Every row comes from one small tree of marks. The marks that hang from a mark follow it in brackets, in alphabetical order. Every link used is in the known rows. Which tree was each row made from?
Known rows:
L(A): [-0.64  1.39  1.30  0.87  0.54  1.55 -0.78 -0.03 -0.71  0.25  1.88 -0.30
 -0.38 -0.27 -0.28 -0.40]
W(H): [-0.56 -1.27  1.55 -2.96 -0.14 -0.36  0.34 -0.12  1.07  0.16  0.37  1.07
 -1.11 -1.01 -0.36  0.70]
W(H(Z(L(A)))): [-0.47 -0.76  0.67 -1.47 -1.01 -1.38  0.42 -0.27  1.60 -0.11 -2.03 -0.04
 -0.37 -0.47  0.02  0.76]
W(H Z(L(A))): [ 2.15 -1.80  0.57 -2.09 -1.32 -0.85 -0.03  0.06  1.80 -0.50 -0.18  1.61
 -0.52 -0.66 -0.07  1.35]
H(Z(L(A F) W)): [-1.05  1.00  0.08  2.23 -0.61  0.10  0.61 -0.08  0.42  0.09 -3.50 -1.34
  1.20  1.11  0.97  0.40]
L(A(F) H): [-0.72  1.54 -0.81 -2.01  0.98  1.27 -1.54 -0.37 -2.31  0.36  1.04  1.37
 -0.84 -0.78 -1.04 -0.80]
F(A): [ 0.12 -0.36  2.00 -0.40 -0.09 -0.93 -0.09 -0.78 -0.03  0.41  1.24 -1.63
 -0.87  0.31 -0.22  0.13]
Z(W): [-0.89  0.42  2.72 -0.61  0.96  2.46  0.57 -0.45  0.18  0.29 -1.16  0.44
 -0.03  0.40  0.80  0.63]
H(Z(L)): [-1.41  0.81  1.85 -0.26 -1.46 -1.68  1.30  0.12  1.46 -0.31 -3.49 -1.74
  0.15  0.01  0.97  0.63]
H(Z): [-2.41  0.68  2.00 -1.18 -1.04 -2.06  0.80  0.11  0.93 -0.38 -1.69 -1.10
 -0.48 -0.73  0.70  0.17]
A(F): [-1.60  0.69  1.39 -2.20  0.49 -1.77 -0.23  0.09 -0.97 -0.29 -1.35 -0.36
 -0.99 -0.64 -0.44  0.18]
W(H Z(L(F(A)))): [ 2.26 -2.66 -0.44 -1.82 -1.56 -2.03  0.35  0.15  1.65 -0.30  0.01  1.12
 -0.33 -0.30 -0.20  1.44]
Z(L W): [ 0.49  0.69  2.46  0.86  0.34  3.11  1.30 -0.42  1.01  0.45 -3.76 -0.42
  0.85  1.46  1.20  1.30]
W(Z(H L(A))): [ 1.88  0.01  1.08 -1.16 -1.02 -0.61  0.02 -0.24  1.06 -0.37 -1.14  0.59
 -0.11 -1.34 -0.18  0.50]
L(A F H W(Z)): [ 1.02  0.05 -4.08  1.59  1.34  1.93 -1.93  0.86 -2.69 -0.17  6.30  2.31
  0.26 -0.11 -0.79 -1.72]
Z(L): [ 0.25  0.81  2.17  0.12 -0.54  0.87  1.28  0.17  1.07  0.28 -2.04 -1.15
  0.15  0.43  0.58  0.84]

Which tree is each row?
[-1.28  0.39 -0.26 -1.83  0.70  0.48 -0.14  0.15 -0.57 -0.47  1.78  1.06
 -0.61 -0.61  0.30 -1.08] => L(H(Z) W)
[ 1.34 -1.48 -2.21  1.61  0.67 -1.72 -0.97  0.25 -1.13 -0.34  4.09 -0.20
  0.04  0.00 -0.75 -1.02] => L(F(A) W(Z(H)))
[-0.70 -1.09  1.12 -2.25 -1.22 -1.86  0.87 -0.19  1.95 -0.14 -2.49  0.01
 -0.52 -0.55  0.17  0.95] => W(H(Z(L)))
[-0.87 -0.32 -2.26 -0.56 -0.25 -0.36 -0.02 -0.49 -1.20  0.82  0.40  0.16
  0.24  0.45 -0.17 -0.40] => L(F(A) H(Z(W)))
[ 0.85  0.44 -0.14  1.05  0.50  2.03  1.01 -0.85  0.37  0.96 -4.69 -0.22
  1.34  0.30 -0.09  0.39] => Z(H L(F) W)
[ 0.01  0.87 -3.92  2.32  1.97  2.99 -1.77  0.66 -3.13  0.43  5.85  1.43
  0.37  0.29 -0.96 -2.08] => L(A F H W)
[-1.19  0.78  2.02  0.28 -0.81 -0.16  1.32 -0.33  1.45 -0.17 -4.71 -1.25
  0.65  0.75  1.41  0.94] => H(Z(L W))
[ 1.28 -0.08 -1.73  1.59  0.41  1.26  0.25  0.16 -0.80  0.50  1.16 -0.59
  0.62  1.30 -0.08 -0.37] => Z(L(F(A) H W))
[ 0.39 -0.83 -1.91  0.97  0.83 -0.83 -0.49  0.92 -0.97 -0.53  3.60  0.78
  0.12 -0.69 -0.45 -0.98] => L(F W(Z(H)))
[-1.01  0.94 -0.56  2.58 -0.54 -1.07  0.25  0.47  0.16 -0.35 -1.20 -1.81
  0.81  0.69  0.58 -0.32] => H(Z(L(A F W)))
[ 1.08  0.97 -2.31  2.64  0.80  2.63 -0.36  0.50 -1.31  0.43  1.64  0.02
  0.92  1.09 -0.19 -0.79] => Z(L(A F H W))
[-0.07 -1.92 -2.57  1.84  0.63 -2.03 -0.72  0.23 -0.75 -0.14  3.20 -0.77
  0.05  0.78 -0.63 -0.87] => L(F(A) W(H(Z)))
[-0.26 -0.07 -0.58  1.43  1.14  0.41 -1.46  0.03 -0.52 -0.59  2.74  0.24
 -0.32  0.01 -0.38 -1.01] => L(A W(H(Z)))
[ 1.72  0.09  0.71 -1.40 -0.85 -1.34 -0.25 -0.25  0.70 -0.50 -1.87  0.54
 -0.24 -1.35 -0.41  0.47] => W(Z(H L(A(F))))
